What can hang from each mark
B: J U Y
Z: E J R
U: Q
J: B Z
P: R
Y: B
R: P Z
G: T
E: M Z
T: G
Q: T U Y
M: E

Each row was made from one small tree. Brackets hold a mark, then the marks that hang from it, in alphabetical order. Every link used is in the known rows. Write each row's tree.
Known rows
[B J]: [  8   1   0 -17  -7  11  18 -15  -1   5  -1   3 -12  22  -2   0  -6   0
   6 -14 -14  -3 -11   8   4   9  -6  -1  -5  -2   8   4   0 -13]
[R P [Z J]]: [ 16  -2 -17  -8  14  19 -15 -15  10   9  -3  -7  -1  17  -7  13  -7   5
  12  -1   8 -12  -6   2   1  -3  -1  11 -12  -8   9  -1  10  -8]
[U [Q [T G] [Y [B J]]]]: [  6   9  31 -11 -39  41  10  16 -10   2   5  -6  -7   1   6 -11 -20   6
   8 -25 -36  15 -10 -13 -22  13  -3   1   8  11  14  -6  -1   0]
[B U]: [  5   1 -13 -16   3   4   7 -11 -19   4  -2   6   2  10  -5  -4  -5  11
  11  -6 -14  -3 -10   8  -7   2  -1   1  -6  -5   2   2   5 -14]
[B [J Z] U Y]: [  7  -7   1 -17 -23  -7  22   1  -6   4   0  22   0  20  -3 -16   1  18
  25   4 -19   2  -7  21  -2   7  -6  13   0 -12   7   4   3   8]
[R P [Z E J]]: [  8  -1 -19  -6  18  12 -13 -24  11   2  -9  -7   0  16  -3  24   3  -3
  18   2  12 -18  -4  -8  14  -5   3   6  -9  -6  12   0   1  -4]
[M [E [Z R]]]: [ -6   9   3   0  22   6  -4   4  -1  10  -7 -16 -20   9  -1  -9 -26  -2
 -14 -17  -1  19  11   4  16  12  11 -10  -6   6  11 -12   7   0]
[Y [B J [U Q]]]: [ 11   0  10 -15 -22  21  21 -10 -14   7 -15  24  -6  12   7   1 -13   2
  21 -18 -32  -4 -17  14 -11  18  -7  12   0   4   9  11 -11   7]
[P [R [Z E [J B]]]]: [ -4  16   3  -1  19   0  -4 -22  19   5 -12   8   7  11 -13  13   9  -8
  10  17  -6  -2   0  -9  19   1  -5  -9 -15   3  19  -6  14   4]
[B J [U [Q T]] Y]: [ 13  -6  -1 -14 -11   9  34  14 -12   3   3  19   2  12   5  -5   0  13
  36  -8 -19  10   0   7 -17  13  -8  18  -9  -6   5   2  -7  12]
[E [Z [R P]]]: [  4 -10 -10   2  15  12   1  -1   6   5  -7 -28 -18  10  -3  10 -29   6
  -2 -11   6   9   9  17   2  10   9   8   6  -4   7   2  13 -20]
[Y [B J U]]: [  3  -2   3 -18 -18  25  19 -12 -11   4 -12  28  -8  19   3   2  -5  -2
   8 -14 -36  -7 -25  18 -12  19 -10  14  -1   3   5   8   0   6]
[Y [B J]]: [  3  -2  14 -13 -26  29  15 -12   0   4  -1  13 -17  18   1   1 -10  -4
  -1 -21 -29  -2 -16  13   1  16  -7   5  -1   3  11   7  -2   4]
[B [J Z] [U [Q T]]]: [ 18   8   0 -16 -10   8  35  14   1   1   4  23  -6  12   3 -11  -5  19
  34 -18 -23   5 -11  15 -17   7  -8  10 -14  -7  10   0  -1  -3]
[Q [T G] U]: [  3   7  -2 -14 -12  16 -10  17 -14  -2  27 -21   0   6 -20 -15   0  13
 -15 -17 -24   6  -4  -4 -21   5  -2  -8  -3  -4  20 -12   7  -9]
[Z [E M] J [R P]]: [-11 -26 -20   9  15   4   0 -25  -7   3 -24 -11 -11   8  11  16  11  -9
   1  10  14  -9   4   3  11  -2  11  -9  -3   6  20   3  -3  -9]
[M [E Z]]: [  0  18  -2 -13   7   7   4   3   4   5   3 -21 -15  14  -5 -15 -25  11
  -2 -21   3   8   9  -9  17   9   6  -9  -8   3   5  -9  -2  -9]
[M [E [Z [J B] [R P]]]]: [  5   4   0  13  22  11 -11  -1  25   7 -18 -26 -12  13   9  17  -7 -11
  -9   9  19   8  14  14   9  15  10  -2  -6   6  -4 -12  -3   0]
[Z [J B] R]: [  8  -8  10   7  19   3  -5 -14   2   9 -21   1  -7  14   6  16  13 -18
  -8  16  -1   3   0  18   6   7  -6 -13  -9   5   4  -6   5  -2]
[Y B]: [  1   1   9 -10 -17  30  -1  -5  -9   4   6   0 -11  11  -7  -6  -9   1
  -4 -16 -19   0  -4   5   6   6  -1  -6   1   0  12   5  -1   0]
[P [R [Z E [J [B U]]]]]: [ -3  16  -7  -6  21  -3  -4 -22   8   4 -21  20  15  12  -9  13  10  -8
  16  21 -15  -6 -12  -1   5   6  -8   2 -13   2  12  -5  17  10]
[G T]: [  8   0  -3 -15   6  19   3  -2 -11   8  13  -8 -17  11 -15  -5 -18   2
   2 -17  -7  -3   8   0   8   4   4  -6 -10  -8   3   4  -6 -15]
[Q Y]: [  7   4   1  -9  -3  12  -2  -7 -20   3  10 -16  -3   5  -3  -6 -24   4
  -6 -11   0   8  -2 -13   5  -3  -1 -16   0   0   2  -5   2 -21]
[E M [Z J [R P]]]: [  1 -25 -23   3   8   4   2  -3   2   4 -22 -19 -15  10   7   1 -19  11
  -5  -1  13  -4   4   9   1  11   2   5   0   7  21  -3  13 -18]
[J B [Z [E M]]]: [  1   2   2   0 -18 -15   8   0   4  -6  -1  -1  -5   8  -1 -27  16   9
   8   8  17  -3  11  -2  20  -6   3 -21  -7 -13  14   0  -7 -18]
[Y [B [J [Z E]] U]]: [ -4   4   7 -14 -23  13  19 -12   0  -2 -10  33 -11  17   2  -2   2   0
  18 -10 -34  -4 -22  16   5  12  -6   9   1  -5  12   6  -8  10]
[Y [B [J [Z R]] U]]: [ -4  -8  14  -5 -13  16  14  -7  -7   7 -18  35 -17  15   3  -3  -8  -4
   1  -9 -42   6 -21  36  -9  15  -8   9  -1   1  16   6  14  14]
[R P Z]: [ 14   4 -14  -8   8  20 -10  -8   6   5  10 -16  -4  13 -11   3 -16   6
  11  -9  10  -6   3   4   2  -5   7   8  -7 -15   8   5  13 -17]
[E M]: [  0  -7 -13 -11 -11   2   9  -6 -19   3   1  -7  -7   8  -5 -25  -2  12
  -2 -11   3  -5   4  -5   7  -1   3 -14  -8  -3  21   2   4 -22]
[Q [T G] U Y]: [  6  10   2 -16 -17  20 -15  19 -24  -3  29 -29   5   0 -17 -15 -16  11
 -21 -14 -21  13  -6 -18 -23   2  -4 -14   2  -1  16 -18   6 -14]
[Y [B [U Q]]]: [ 10   3   9 -12 -14  21   8  -4 -19   8  -7  12   0   3  -1  -4 -10  11
  18 -18 -24   0  -7   8  -9   7  -1   1   0  -1   8   9  -6   2]

Which tree is each row?
[ 12   4  15  -6 -28   8   4  24 -11   5   5  -5  19   1  -1 -19  15  18
  32  14 -14  15  16   1 -26   4   1   4   0 -12   5  -5   0   9] : [J [B [U [Q [T G]]] Y]]
[ 12 -11  10  -3  -9  -1  -2  -1   0   7  -5   0   8  15   0   1  21   2
   9  24   8   1   8   7   9   2  -9  -6  -7  -5   1  -4  -6   8] : [Z [J [B Y]]]
[  2   8  13 -12 -30  39   4  17 -18   3   1   5   3  -1   0 -16   0  16
  20 -18 -43   7  -6   1 -30   7   0   2   1   2  15   0   7   8] : [Y [B [U [Q [T G]]]]]
[ -7  -1   6   5  14  -7   0 -10  -3   3  -7   2 -18   8  -3   0   0  -4
   1  -3  -8   8   7  12  24  -7   9 -17  -2  -7  21  -1   2  -5] : [J [Z E R]]
[  4   0   8 -16 -25  28  12 -10 -20   2  -8  17  -3  12   6   2 -23  -3
   0 -13 -33   4 -29   4 -13  18 -14   9   5   7  -3   1   0   2] : [Q [Y [B J U]]]
[ -2  -3  15   9  11  -4  -7   9   9  11 -19  -8  -5  15   7  -3  -1  -5
  -9  19  13  19  21   6  20  18   1  -4  -7   5   4 -17  -1  23] : [M [E [Z [J [B Y]] R]]]
[ -6   3   1   3  29   6  -6  -5   4  11 -21  -9 -17  15   5   3 -15  -3
 -13  -6  -2   7   3   1  16  13   2  -7 -11  13  11 -16   3   7] : [M [E [Z J R]]]
[ 10  13  15  -8 -16  24  -3  19 -18   1  12 -31   3  -6  -1 -14 -19  15
  11 -17 -14  18   8 -24 -16  -3   6 -17   2   3  12  -9   2 -16] : [U [Q [T G] Y]]
[ -4  -5 -13 -16 -19 -12  30 -12  -9  -6 -14  25  -6  16   4 -22   9  11
  20  -3  -8 -11 -15   6   3   4  -5  -1  -7  -5  17   3  -1 -13] : [B [J [Z [E M]]] U]
[  4   5   9 -16 -23  38   8  16 -14  -7  27   4  -9   9  -5  -1 -24  -3
 -26 -28 -30  12 -25  -4 -15  25 -17   6   0   6   9  -8  -8   6] : [Q T U [Y [B J]]]
[ 14  10   4  -9   2  21  13  13 -16   1  17 -15  -2  -3   1  -7 -24  12
   9 -21  -2  18   9 -19  -6  -3   0 -13  -8   0   3  -5  -7 -16] : [U [Q T Y]]
[ -3  -2 -11   7  26  16  -8  -8  14  11 -17 -26 -15  13   7  14 -20  -3
  -8  -4   9   5   9  11  12  11  11   0  -5  12   7  -8   2  -1] : [M [E [Z J [R P]]]]
[  8   2  18   9   3  -3  -3   1   7   4  -4   0 -14   7  -4  -7   2  -1
  -9   9  -1  13  11  27   9  -1   4 -15  -6 -11   9  -3  12  -9] : [J B [Z R]]
[  5 -20 -12   7  21  15  -8 -19   3  12 -16 -15  -9  12   6  24  -3  -8
  -2   4  -1  -2   3  19   2   0   7   0  -5   5   9   2   6  -5] : [Z J [R P]]
[ -5   0 -10 -11   3   2  -2 -11 -13  -4  -4   5  -5   8  -7 -21   0   4
   8  -7  12 -10   1 -20  18  -3   4  -7 -11 -12  26  -4  12 -14] : [R [Z [E M]]]
[ 13  -8   5 -10 -14  -6   1  11  11   4  -7  -7   2  17  -2  -5   3  12
  12  18  11   3  10   3  12  14 -15   5  -1  -6   2 -10  -3   2] : [E [Z [J [B Y]]]]
[  5 -11  -7 -18 -16  -3  23 -10 -14   7  -5  20   4  19   0  -5   1   5
  22   3 -19   0 -10  13  -7  11  -8  15  -1  -7   4   5   2   7] : [B J U Y]
[ 17   6  -1 -13  -1  14  27   7 -19  -2   2  12   2   8  11  -1 -23   6
  24 -17 -19  13 -15  -7 -23  13 -12   8  -6   3  -5  -4  -6  -9] : [B J [U [Q T Y]]]
[  4  -9   9   7  -6 -14  -1   8  -7   6  -9  13   3   6  -3 -13   9   6
   7  26  -6  17  12  31   1   0   1  -2  -2 -16   4  -2  10   9] : [J [B U Y] [Z R]]
[  4 -11  -2  17  23   5  -5 -25  15   4 -22 -13  -4  12  11  37  20 -26
   4  20  14  -3   7  15  11   3   6  -6  -3   1   1   1  -8  -2] : [Z E [J B] [R P]]
[ 10 -14  13   2  -7 -16  23   6 -10  12 -18  25  -5  10   4  -7  -5  11
  24   1 -18  12   4  30  -5   6   1   7   0  -7  19   5   4  16] : [B [J [Z R]] [U Q] Y]
[ -1  -8  -5  -1  -4  -6   3 -17  -2  -3 -16   2   1  13   6  -2  28  -5
   4  18  16 -14   2 -10  16  -1  -6 -18 -11   2  13  -4 -15 -11] : [Z [E M] [J B]]
[  6 -15 -14   0  19  13  -4  -6   9   7 -20 -20 -14  12   4  21 -18   4
  -1  -2   4   1   3  14   3  11   0  11   1   5   9  -2   8 -12] : [E [Z J [R P]]]
[  7  -4   8 -17 -30   9  21  14 -13   5  -3   6   9   8   3 -17   7  19
  36  -5 -32  10   0   1 -30  11  -3  13   0  -4  15  -2   3  13] : [B J [U [Q [T G]]] Y]
[ 12   2  -5 -20 -14  -1  21  -8  -2   3  -6  22  -7  20  -3 -11  -6  12
  18  -7 -24  -5 -18  22  -7   5  -7   7  -8  -7   6   3   5  -7] : [B [J Z] U]
[ -5 -21 -10  17  11  -1  -1 -20   4   1 -26 -13  -4   7  14  17  20 -17
   0  22  23  -8  11   9   9  -1   8 -10  -3   3  10   0  -6 -10] : [Z [E M] [J B] [R P]]
[ 10  -9  -2   3  -1   8  11 -11  15   7  -6  -7 -22  15   2   9 -11  -1
   4  -6  -8   5  -2  33   1   1  10   2   1  -6  11   8  10 -12] : [B [J [Z [R P]]]]
[-15 -16  -7   5  13  -6   4 -12 -21   2 -15  -1 -12   3   2  -9   4  -9
  -8  -4   2   1   7  -3  17   0   9 -17  -4   2  27   1   5 -11] : [Z [E M] R]
[ -4 -20 -10  -4  11  -3   4  -2  -9   5 -26   0 -17  12   3 -12 -12   9
 -12  -1   1   2   0   2   6  14  -9  -1  -5  10  26 -10  15 -13] : [E M [Z J R]]
[ -3  -6  -5  10  13   1  -4 -12   8   2  -4 -17 -15   4   1  11  -2  -2
   8  -1   3   4  10  18  16  -9  19 -10   4  -9  14   7   1  -7] : [J [Z E [R P]]]
[ 14  15  16  -6 -19  17   1  21 -17  -1   1 -17  17  -6   2 -15  -5  11
  17   3 -13  17   3 -12 -33   3  -1  -7   1  -2  -4 -11   2 -16] : [J [B [U [Q [T G] Y]]]]
[  4   4  13   0 -18 -16   1   4   6  -1   9  -3   0   8  -4 -13  18   8
  19  18  11   8  23   4  27  -7   2 -13   0 -20   7  -1 -11   2] : [J [B Y] [Z E]]
[ 18  -6   2  -6  -3   6  11  17  -7   4  -4  13  16   9   7   0  20  12
  34  18  -1   7   8   5 -16   8 -12   8 -13  -5  -1  -8 -11  17] : [Z [J [B [U [Q T]] Y]]]
[  3 -21   5   6   9  -6  -5  -5 -13  11 -24  17  10  13   6   8  19 -10
   5  32  -9   6   4  23  -6   8  -9   3  -7  -1   1  -6   7  20] : [Z [J [B U Y]] R]
[-12 -18 -13  12   1  -5   3  -9  -4  -1  -6 -14 -15   2   3  -8   1   6
   3   0  15   1  15  11  17 -10  20 -13   0  -8  23   6   2 -17] : [J [Z [E M] [R P]]]
[ 15  -1  -6  -9   2   2   1 -13  -3   4 -17  11  11  18   2   7  18  -1
  11  17  -6  -9 -12  13  -8   7 -12  -1 -11  -1  -6  -4  -2  -6] : [Z [J [B U]]]
[  4  -3  -1  -3   5  -3  -7 -11   4  -1 -18  12   1  14   0  -8  20  -9
   6  15  20 -14  -2 -15  16   1  -8  -9 -16  -7  17 -10   2  -7] : [R [Z [E M] [J B]]]
[  1   7   9 -11 -15  47   0  17 -18  -2  23  -1 -10   3  -1  -8 -23   2
  -6 -20 -20  15  -5 -11  -4   7  -5  -4  -2   4  -1  -5  -2  -1] : [Q T [Y B]]
